Each row comes from the steps of one walk. Every step used is in the known rows, and no mark comes twice. Write the walk behind each row, first mark first.
Known rows:
gakuz, fite: [37,11,-8,9,45,-15,0,-43,-37,-9,5,-2,-6,-23,-37,3,-36,8,-3,-16,-29,-7,-28,9,-24,-35,-2,16,-7,22,-2,36,16,-29,9,5,-28,0,-40,-47,7,0]
vabuv, rati: [12,10,-23,-15,22,-20,-1,-24,-1,9,12,9,4,-5,-49,12,-16,0,3,-22,-33,-5,-18,7,5,-38,-17,-2,-12,37,-8,29,-9,-9,9,-5,-18,18,-6,-39,10,-18]
gakuz, koninir: [17,-4,-26,9,48,-31,-5,-13,-40,-7,15,15,6,-24,-43,-2,-29,10,-11,-16,-24,-6,-42,18,2,-42,7,12,-3,28,-9,22,10,-34,19,-16,-24,6,-66,-56,14,-3]
rati, deza, tinul, koninir: [4,-12,-35,-36,23,-14,-2,-29,-21,-5,-14,-1,1,6,-40,6,-16,-33,32,-18,-45,-26,-18,9,-3,-41,-2,10,-14,46,28,18,0,-1,17,0,-37,-11,-2,-32,-10,-32]
tinul, fite, rusal, vabuv, rati: [13,22,-25,-35,16,-13,7,-8,-11,30,14,2,29,-42,-7,2,5,-10,8,1,-16,12,-13,26,1,-32,-12,-16,11,11,-11,23,7,22,5,9,-10,30,8,-5,9,-11]
deza, tinul: [7,6,-37,-37,22,-25,-1,-35,0,-26,8,5,-10,15,-34,6,-27,-4,13,-14,-33,-25,-16,1,-13,-36,10,4,-11,38,7,29,1,-17,26,-16,-25,0,-18,-41,1,-9]
deza, tinul, fite: [11,14,-36,-31,28,-28,7,-23,-22,-32,7,-15,-9,-22,-27,5,-9,-13,29,-12,-30,-13,-19,1,-16,-39,16,7,-16,22,10,32,15,-9,20,-6,-29,-13,-12,-22,12,-13]
vabuv, rati, deza, tinul, fite, rusal: [0,-3,-56,-54,-5,-20,19,7,3,14,3,-30,11,1,-17,5,2,-24,39,-11,-31,-12,-1,25,11,-57,-10,-15,-2,19,8,29,-4,27,11,27,-29,20,36,0,5,-29]
koninir, gakuz: [27,-4,-16,-9,36,-21,-15,-29,-39,-22,20,-5,1,-31,-35,13,-24,4,-15,-12,-15,-14,-40,9,-26,-34,4,-2,-10,32,-10,29,4,-15,19,14,-36,-9,-35,-56,10,8]
rati, deza, tinul: [4,-2,-48,-52,15,-21,9,-32,-7,-15,-6,-6,-5,24,-35,-1,-27,-11,21,-11,-38,-17,-10,12,2,-50,-3,0,-3,41,14,32,-9,5,18,6,-27,3,3,-36,-10,-21]
fite, rusal, vabuv, tinul, koninir, mibomel: [-1,-24,-7,-15,30,-11,-23,-14,4,13,15,26,-2,-33,-18,12,-42,-38,-1,-20,-24,1,-10,41,-13,-20,14,-21,-5,45,-9,13,36,-9,32,0,-21,-12,-26,-36,-9,-7]
tinul, koninir, naker: [32,1,1,11,47,-15,-31,-22,-45,-9,16,-1,-6,-23,-39,13,-25,-5,4,-18,-14,-9,-28,10,-43,-30,10,20,-17,34,10,19,12,-42,11,-1,-26,-21,-59,-52,19,0]
gakuz, koninir, naker, fite, rusal, vabuv: [43,12,-5,-1,44,-31,-6,20,-48,30,31,15,9,-30,1,0,-29,8,-25,21,20,17,-21,65,-17,-15,2,-7,39,-13,4,16,20,-27,8,16,-12,15,-76,-48,6,11]
naker, fite, rusal, vabuv: [26,22,-19,-35,28,-13,-3,-16,-19,19,1,20,6,-26,-3,10,-31,-6,-20,23,-4,17,-13,38,0,-11,-11,-14,28,-2,3,12,22,-7,16,15,-17,20,-31,-39,-11,-1]
vabuv, tinul, fite, naker: [15,3,-11,-15,49,-5,-17,-20,-18,-16,14,-20,-15,-31,-21,5,-34,-2,2,-6,-21,15,3,3,-27,-29,10,-12,-11,10,-6,57,17,-21,27,0,-26,-42,-28,-26,16,2]
rati, deza, tinul, fite, rusal: [5,3,-53,-51,6,-20,12,-4,-21,-10,2,-27,0,-6,-5,-1,-15,-21,33,-5,-28,-6,-9,20,-3,-51,-1,-9,0,14,14,28,8,17,21,21,-34,1,10,-14,0,-15]
litozem, tinul: [2,17,-22,-31,28,-23,-12,-43,-18,-20,15,-10,-17,9,-36,11,-28,5,-7,-6,-33,-11,-12,-1,-30,-27,0,22,-3,51,4,45,8,-5,28,-26,-26,6,-33,-31,11,5]
naker, fite: [26,19,-16,-16,43,-20,-9,-27,-33,-5,-2,4,-15,-25,-35,20,-30,-6,-10,2,-21,9,-28,17,-2,-21,-10,12,3,13,5,18,15,-32,14,2,-29,-5,-41,-51,2,-12]
tinul, fite: [17,14,-22,-9,41,-14,-5,-28,-43,-22,6,-14,-1,-50,-27,7,-14,-3,8,-9,-26,1,-38,4,-21,-40,1,10,-14,20,-3,26,14,-20,17,-1,-29,-13,-32,-31,21,-4]
rusal, vabuv, tinul, fite: [4,15,-25,-37,41,-8,-6,-34,-6,-4,8,0,6,-48,-15,-1,-10,-16,-5,-2,-22,16,-10,17,-35,-12,-9,-12,1,19,-6,44,11,3,16,-4,-14,-13,-8,-20,-15,-11]
litozem, tinul, fite, naker: [19,27,0,-19,36,-19,-18,-29,-51,-20,18,-45,-17,-25,-21,2,-28,3,3,5,-24,4,1,0,-35,-36,23,13,-4,18,3,50,22,-11,26,-11,-32,-27,-37,-9,37,11]
koninir, mibomel: [17,-4,-4,2,36,-29,-11,-20,-27,-21,18,11,-14,-22,-41,8,-46,-10,-2,-26,-26,-6,-43,21,2,-37,26,1,-14,55,-17,15,22,-33,23,2,-25,-11,-42,-57,25,-3]
rati, vabuv, tinul: [-6,-3,-32,-33,26,0,0,-39,11,-25,5,16,-9,-14,-39,0,-34,-20,11,-6,-38,2,-14,2,-12,-20,-19,-17,-5,40,-2,41,-13,7,23,-8,-14,10,-1,-41,-16,-25]
koninir, gakuz, fite: [51,-7,-7,8,46,-21,-3,-42,-50,-9,19,-24,-1,-39,-32,6,-27,6,-15,-16,-14,-21,-43,13,-42,-32,9,9,-5,20,-8,40,15,-20,11,24,-44,-9,-42,-50,10,12]
rusal, vabuv, tinul, koninir, naker, fite: [26,12,-1,-21,56,-6,-29,-25,-21,19,9,6,-7,-33,-21,22,-20,-22,-15,6,1,13,-1,38,-58,11,-11,-2,14,14,20,29,15,-23,7,7,-13,-26,-45,-39,-15,-16]
gakuz, fite, rusal: [37,3,-15,1,29,-13,4,-28,-27,5,12,-3,-2,-19,-15,6,-43,12,-1,-10,-19,-6,-22,19,-18,-37,-8,3,2,11,-4,31,21,-26,13,14,-32,11,-41,-45,6,7]
rati, vabuv: [7,12,-22,-18,24,-5,7,-40,-21,-18,1,16,-3,-28,-38,-3,-33,-14,13,-2,-37,-1,-33,1,2,-34,-7,-4,-6,39,0,22,-11,0,14,-3,-15,19,-13,-44,3,-21]
fite, tinul, vabuv, rati: [5,30,-24,-38,-10,-5,-6,-26,22,15,14,20,6,-10,-46,0,-18,0,-13,-21,-27,-9,10,-15,-11,-31,-1,-1,5,63,-3,57,-19,-3,6,-2,-14,16,7,-17,0,-35]
naker, fite, rusal, vabuv, tinul: [11,13,-30,-49,31,-7,-4,-13,9,17,6,20,-1,-11,-2,15,-32,-12,-28,20,-7,21,9,42,-19,0,-26,-26,24,2,3,30,19,-4,23,10,-14,8,-24,-34,-29,-9]
deza, rati: [14,7,-35,-16,29,-27,2,-29,-14,-14,-9,18,10,-21,-41,6,-20,-3,17,-13,-38,7,-22,3,16,-54,-13,-2,-5,43,1,20,-7,-8,20,-8,-23,12,-11,-45,7,-31]
vabuv, tinul, koninir, naker, fite, rusal: [30,-5,-12,-8,43,-10,-31,5,-16,9,16,-6,-32,-20,-15,32,-36,-17,-1,-4,2,9,2,39,-55,-9,-15,1,2,1,21,29,27,-40,18,16,-29,-30,-54,-44,-3,-3]
deza, rati, vabuv, tinul: [-8,-2,-40,-37,20,-11,8,-32,19,-21,-14,18,3,-25,-42,2,-23,-28,25,-7,-49,12,-4,5,20,-42,-28,-25,-2,50,4,37,-20,30,24,-10,-13,21,19,-38,-14,-56]
deza, tinul, vabuv: [9,27,-33,-38,8,-11,-10,-31,6,-24,3,8,-13,2,-33,3,-13,-14,16,-9,-28,-21,1,-7,-28,-34,27,2,-4,41,14,37,-23,-6,23,-7,-23,7,-22,-14,-3,-12]
deza, tinul, koninir, mibomel: [6,-17,-6,-5,32,-38,-15,-19,-13,-23,7,11,-17,-9,-46,13,-33,-41,23,-32,-34,-29,-34,17,2,-36,40,10,-26,59,11,6,30,-27,29,-7,-36,-28,-30,-41,19,-19]

Which walk is each row?
[4,15,-45,-52,5,-26,10,-4,17,20,17,-1,21,-14,-7,1,9,-19,25,-1,-17,-8,1,28,2,-32,-1,-19,9,14,0,26,7,28,11,9,-12,29,22,5,0,-19] -> deza, tinul, fite, rusal, vabuv, rati
[8,15,-24,-28,22,-21,0,-30,3,25,10,28,30,-10,-38,-1,-8,-2,-5,-4,-24,1,-12,20,1,-25,-12,-12,8,40,-11,24,-13,8,8,-6,-4,31,3,-27,-2,-22] -> rusal, vabuv, rati
[6,3,-24,-24,33,-5,1,-18,-12,-19,-6,-13,3,-53,-23,-11,-26,-29,28,3,-40,32,7,3,15,-47,-5,-30,-2,20,0,43,-5,19,19,0,-18,-13,19,-10,11,-47] -> deza, rati, vabuv, tinul, fite, naker
[1,-4,-19,-32,47,-5,-24,-50,2,5,-1,27,10,-28,-33,11,-19,-25,-7,-13,-28,2,-6,18,-26,-4,-8,-8,-3,40,3,27,11,-1,21,-19,-15,-14,-24,-32,-23,-17] -> rusal, vabuv, tinul, koninir
[46,8,-7,19,57,-37,-8,10,-58,1,23,-2,-8,-31,-33,9,-30,14,-20,1,8,7,-35,39,-26,-23,6,16,13,-1,8,23,15,-55,5,7,-22,-9,-85,-57,20,2] -> gakuz, koninir, naker, fite
[20,23,-20,-36,20,-22,-1,-25,-18,-3,5,15,-13,-15,-29,13,-47,7,-34,-2,-16,4,-16,5,-7,-17,-17,10,8,29,6,41,30,-40,14,3,-23,-18,-29,-54,-2,-22] -> naker, fite, tinul
[-2,28,-30,-50,8,-19,0,-16,-6,26,22,-24,15,-22,-9,6,8,-11,5,9,-21,4,7,25,-15,-24,-6,-2,19,25,-6,40,9,38,17,-3,-17,32,7,10,10,-8] -> litozem, tinul, fite, rusal, vabuv, rati
[0,5,-15,-19,37,-17,-26,-44,-31,-12,3,-10,-13,-10,-43,16,-15,-13,6,-14,-41,-20,-19,-2,-31,-23,7,30,-12,54,13,29,19,-8,25,-33,-36,-13,-44,-29,13,-7] -> litozem, tinul, koninir
[24,5,-2,-8,28,-17,-25,-20,-27,-7,22,9,-12,-17,-36,7,-42,5,-18,-28,-9,-15,-20,2,-41,-20,2,20,-10,52,17,47,22,-49,12,-6,-21,-32,-41,-53,11,-13] -> fite, tinul, koninir, naker
[13,-26,-23,-26,36,-7,-28,-18,-9,10,19,11,11,-34,-15,18,-18,-22,-14,-10,-11,-11,-10,32,-45,-9,-4,-25,2,24,-4,26,20,14,26,11,-31,-8,-23,-34,-22,6] -> fite, rusal, vabuv, tinul, koninir, gakuz
[11,16,-33,-35,-2,6,0,-22,1,23,-3,1,12,-7,-49,0,2,-14,14,-10,-32,-2,3,5,5,-42,-6,-5,4,52,1,30,-50,24,3,22,-23,33,14,-8,-5,-34] -> tinul, vabuv, rati, deza
[-2,-3,-52,-51,1,-23,15,-19,19,7,0,-7,15,33,-45,2,-9,-14,29,-17,-42,-24,-1,16,16,-48,-10,-8,-2,47,7,33,-25,14,8,8,-22,24,32,-23,-10,-38] -> vabuv, rati, deza, tinul
[15,-29,-21,-7,49,-14,-26,-36,-19,-16,17,-7,-8,-34,-41,22,-20,-20,-8,-31,-24,-18,-27,7,-48,-22,0,0,-21,40,1,34,12,-15,28,3,-46,-39,-32,-49,-6,-4] -> vabuv, tinul, koninir, gakuz
[48,9,11,14,48,-15,-10,-33,-45,-1,11,-8,-5,-12,-27,-5,-54,14,-6,-7,-25,2,-12,11,-15,-41,12,3,-2,7,-4,44,20,-39,11,11,-29,-15,-44,-42,22,12] -> gakuz, fite, naker
[14,25,-27,-20,9,-5,-13,-27,9,9,8,14,9,-9,-47,10,-1,-6,6,-15,-28,-3,-1,0,-8,-37,6,1,-5,47,-6,32,-38,5,5,4,-19,27,-6,-14,8,-24] -> tinul, vabuv, rati
[8,9,-37,-46,14,-9,9,-28,-3,37,0,15,42,-2,-38,-7,-5,-12,1,-5,-28,3,-11,31,18,-31,-22,-16,17,45,-7,26,-29,29,0,17,-8,42,28,-22,-20,-31] -> rusal, vabuv, rati, deza
[1,3,-38,-51,25,-3,-8,-23,18,6,17,27,6,-6,-7,6,-34,-5,-15,2,-17,6,8,27,-25,-15,-16,-29,15,25,-11,39,8,7,30,-4,-10,14,-13,-36,-26,5] -> fite, rusal, vabuv, tinul
[0,22,-39,-55,-19,3,2,-23,14,24,5,9,15,2,-45,-9,-14,-8,-8,-17,-29,-4,13,-8,11,-37,-14,-3,11,71,1,56,-33,15,-3,19,-17,21,30,-10,-13,-46] -> fite, tinul, vabuv, rati, deza
[28,33,-9,-19,8,-3,-3,-42,-15,-3,8,8,-8,-30,-27,-11,-33,10,-18,-17,-24,-8,-4,-12,-31,-24,9,17,8,48,6,63,8,-22,6,8,-24,-2,-25,-24,-1,-15] -> gakuz, fite, tinul, vabuv
[-7,-3,-46,-40,9,-9,15,-10,5,-17,-6,-6,1,-55,-16,-3,-9,-34,40,-3,-40,22,-4,15,14,-44,-23,-30,4,23,1,33,0,40,23,10,-21,14,23,-13,-4,-45] -> deza, rati, vabuv, tinul, fite, rusal
[43,7,10,15,32,-18,-15,-29,-40,3,20,-5,-10,-23,-30,-2,-50,6,-14,-28,-11,-15,-21,8,-56,-20,4,29,-6,41,16,53,34,-50,5,8,-26,-31,-47,-47,12,-9] -> gakuz, fite, tinul, koninir, naker
[1,-6,-28,-32,32,-4,-20,-25,5,15,8,27,8,-21,-12,12,-23,-25,-3,-5,-21,2,2,26,-24,-11,-7,-18,2,24,0,25,19,3,28,-9,-21,-5,-24,-31,-24,-6] -> fite, rusal, vabuv, tinul, koninir
[34,-10,6,9,47,-25,-18,-53,-59,-10,14,-46,-12,-32,-38,17,-16,-8,-6,-18,-26,-32,-27,10,-56,-17,21,38,-9,34,11,40,28,-7,15,5,-57,-21,-49,-28,14,8] -> litozem, tinul, koninir, gakuz, fite
[18,40,-21,-38,-1,-8,-5,-11,11,26,6,12,-7,-21,-39,10,-13,-9,-20,-6,-17,5,10,1,-4,-15,-6,3,13,44,10,50,-9,-11,-2,14,-22,12,-3,-14,-5,-43] -> naker, fite, tinul, vabuv, rati
[8,-7,-26,-23,33,-25,-16,-32,-14,-19,-2,15,-4,-1,-39,15,-18,-23,25,-21,-38,-27,-17,5,-14,-34,17,15,-17,40,24,14,14,-20,25,-20,-33,-17,-28,-39,3,-18] -> deza, tinul, koninir
[10,-1,-38,-30,15,-13,7,-23,-6,15,-3,0,17,3,-51,4,-11,-6,17,-17,-37,-4,-13,16,15,-41,-24,-4,0,47,-3,27,-27,9,3,12,-19,23,15,-31,0,-33] -> vabuv, rati, deza
[17,1,-8,-17,48,-6,-29,-27,-7,4,19,18,-1,-20,-24,6,-24,-12,-6,-12,-9,1,-2,25,-59,-3,-3,-2,-3,34,7,40,6,-15,14,-4,-10,-24,-37,-39,-9,-7] -> rusal, vabuv, tinul, koninir, naker
[3,22,-48,-56,0,-3,-1,-28,-4,-13,-9,-4,-5,17,-34,-5,-9,-20,19,-5,-30,-17,3,2,-13,-40,9,-3,6,48,20,36,-35,17,14,10,-30,13,5,-13,-15,-26] -> rati, deza, tinul, vabuv
[32,-28,-5,10,55,-16,-20,-48,-30,-5,9,-20,-10,-40,-36,17,-26,-14,-9,-33,-21,-20,-26,15,-55,-15,3,10,-17,29,2,42,25,-18,13,18,-51,-38,-36,-43,-7,-3] -> vabuv, tinul, koninir, gakuz, fite
[22,-2,-16,-12,36,-31,-23,-19,-24,-17,19,-1,-19,2,-34,15,-19,-13,23,-22,-18,-26,-14,12,-47,-29,19,14,-13,34,27,26,8,-35,16,-7,-24,-26,-42,-42,12,-4] -> deza, tinul, koninir, naker
[5,8,-36,-24,16,-17,12,-36,-10,-20,-14,22,18,-32,-40,-3,-14,-22,29,-1,-48,10,-27,6,34,-54,-22,-14,1,48,5,17,-17,16,17,-1,-17,29,11,-40,2,-49] -> deza, rati, vabuv
[21,0,-4,-5,46,-3,-17,-15,-23,-5,1,-2,-28,-44,-33,18,-30,-32,12,5,-14,9,-12,25,-41,1,-13,0,2,19,28,28,6,-16,5,13,-20,-20,-32,-39,-8,-32] -> rati, vabuv, tinul, koninir, naker, fite
[28,1,1,3,32,-15,-9,-45,-32,3,3,9,-4,-35,-34,0,-43,-2,-11,-32,-31,-19,-26,1,-21,-27,-8,30,-10,48,11,42,41,-32,5,-3,-37,-27,-32,-45,1,-20] -> gakuz, fite, tinul, koninir
[-4,2,-59,-74,-9,-18,18,-9,24,34,5,10,26,30,-14,-4,-7,-19,19,1,-27,-13,11,38,20,-34,-13,-29,24,30,5,29,-20,41,12,15,-12,51,44,-10,-22,-28] -> fite, rusal, vabuv, rati, deza, tinul
[22,42,-14,-39,8,-6,-13,-21,-10,1,0,16,-15,-27,-29,7,-27,0,-27,5,-14,8,0,-6,-17,-15,-1,13,14,41,14,45,1,-26,9,10,-27,-8,-31,-31,-10,-25] -> naker, fite, tinul, vabuv
[38,-24,-19,-12,33,-22,0,-36,-50,-1,-4,-32,0,-19,-34,5,-11,-27,18,-23,-30,-37,-28,22,-29,-36,7,15,-9,26,20,28,8,8,9,33,-55,-22,-8,-31,-8,-18] -> rati, deza, tinul, koninir, gakuz, fite
[7,32,-18,-38,2,-2,-14,-33,0,-12,7,21,-10,-17,-38,-5,-29,4,-21,-14,-24,-2,-1,-18,-23,-29,9,5,3,60,3,55,-6,-17,16,-7,-23,0,-21,-28,-6,-22] -> fite, tinul, vabuv
[-8,-12,-32,-21,26,-5,-4,-37,5,-15,-21,24,2,-36,-47,5,-13,-44,38,-15,-53,5,-12,6,19,-36,-25,-13,-10,56,17,21,-8,24,20,-14,-26,1,12,-32,-15,-61] -> deza, rati, vabuv, tinul, koninir
[-9,-14,-21,-15,33,4,-10,-42,-6,-16,-4,18,-5,-39,-47,6,-27,-39,18,-16,-43,-4,-17,1,-13,-21,-15,-3,-17,46,14,27,0,7,21,-13,-23,-7,-11,-35,-14,-35] -> rati, vabuv, tinul, koninir
[4,4,-49,-50,6,-23,23,-15,-4,3,-4,-30,14,-4,-39,0,6,-23,41,-16,-39,-13,-11,16,10,-49,-5,-2,-8,31,13,35,-15,21,3,15,-29,8,36,-3,4,-39] -> vabuv, rati, deza, tinul, fite
[1,-23,-15,-21,21,-32,-5,-14,-22,-12,-6,-2,-12,-3,-46,3,-32,-46,31,-29,-40,-27,-31,27,13,-43,29,7,-19,62,18,0,16,-9,22,9,-40,-23,-9,-33,8,-30] -> rati, deza, tinul, koninir, mibomel
[3,-16,-26,-10,45,-7,-24,-38,-5,-10,0,10,-15,-18,-43,21,-25,-17,5,-28,-35,-9,-15,5,-29,-22,-9,5,-18,48,6,30,12,-21,26,-18,-28,-26,-32,-44,-9,-16] -> vabuv, tinul, koninir
[2,11,-47,-66,5,-15,16,-11,-17,5,-1,-12,18,-14,7,-11,-4,-25,26,8,-22,-1,-4,34,-3,-34,0,-19,19,9,14,27,8,33,18,24,-22,14,22,-5,-13,-19] -> rati, deza, tinul, fite, rusal, vabuv
[25,14,-15,-22,34,-25,-8,-15,-30,-25,10,-24,-13,-11,-17,-2,-27,-7,19,-5,-26,-3,0,0,-17,-44,33,-5,-13,7,7,40,18,-21,23,1,-29,-31,-20,-15,28,0] -> deza, tinul, fite, naker
[37,-4,-6,-8,28,-24,2,-43,-35,-8,24,-12,-5,-28,-28,0,-45,15,-33,-28,-13,-23,-31,3,-37,-21,-1,12,-3,38,-6,63,29,-23,10,24,-38,-19,-25,-54,2,-1] -> koninir, gakuz, fite, tinul
[7,4,-38,-53,2,-6,10,-12,5,45,3,18,40,2,-20,-5,-14,-9,4,4,-19,8,3,40,18,-35,-29,-27,24,30,-6,20,-17,36,7,25,-9,49,27,-18,-19,-21] -> fite, rusal, vabuv, rati, deza
[39,45,-2,-29,11,-7,-20,-10,-21,3,19,0,-25,-24,-21,7,-34,8,-28,5,6,9,2,2,-51,-7,7,10,19,30,19,56,-4,-41,3,24,-18,-13,-43,-33,2,-14] -> koninir, naker, fite, tinul, vabuv
[-8,7,-42,-31,24,-10,17,-27,-2,-27,-15,-7,6,-57,-31,-2,-9,-35,36,-6,-48,23,-15,6,10,-42,-23,-18,-5,34,5,37,-9,29,18,0,-18,1,25,-15,-2,-56] -> deza, rati, vabuv, tinul, fite
[7,13,-39,-45,8,-7,17,-3,-15,40,6,-12,40,-35,-10,-11,6,-20,12,5,-22,16,-7,35,15,-39,-26,-21,17,16,-6,22,-8,46,0,32,-16,33,31,0,-6,-24] -> tinul, fite, rusal, vabuv, rati, deza
[10,2,-21,-34,38,-4,-20,-17,-3,29,-6,20,2,-32,-9,23,-20,-34,-13,8,-12,13,2,41,-21,3,-17,-15,17,6,15,18,28,1,24,1,-24,-7,-29,-32,-29,-20] -> naker, fite, rusal, vabuv, tinul, koninir
[22,22,-23,-38,19,-17,-3,-5,5,46,8,25,19,-15,-15,15,-15,-10,-15,16,-7,15,-5,44,16,-13,-20,-21,28,4,1,11,7,6,3,18,-11,39,-5,-21,-8,-20] -> naker, fite, rusal, vabuv, rati
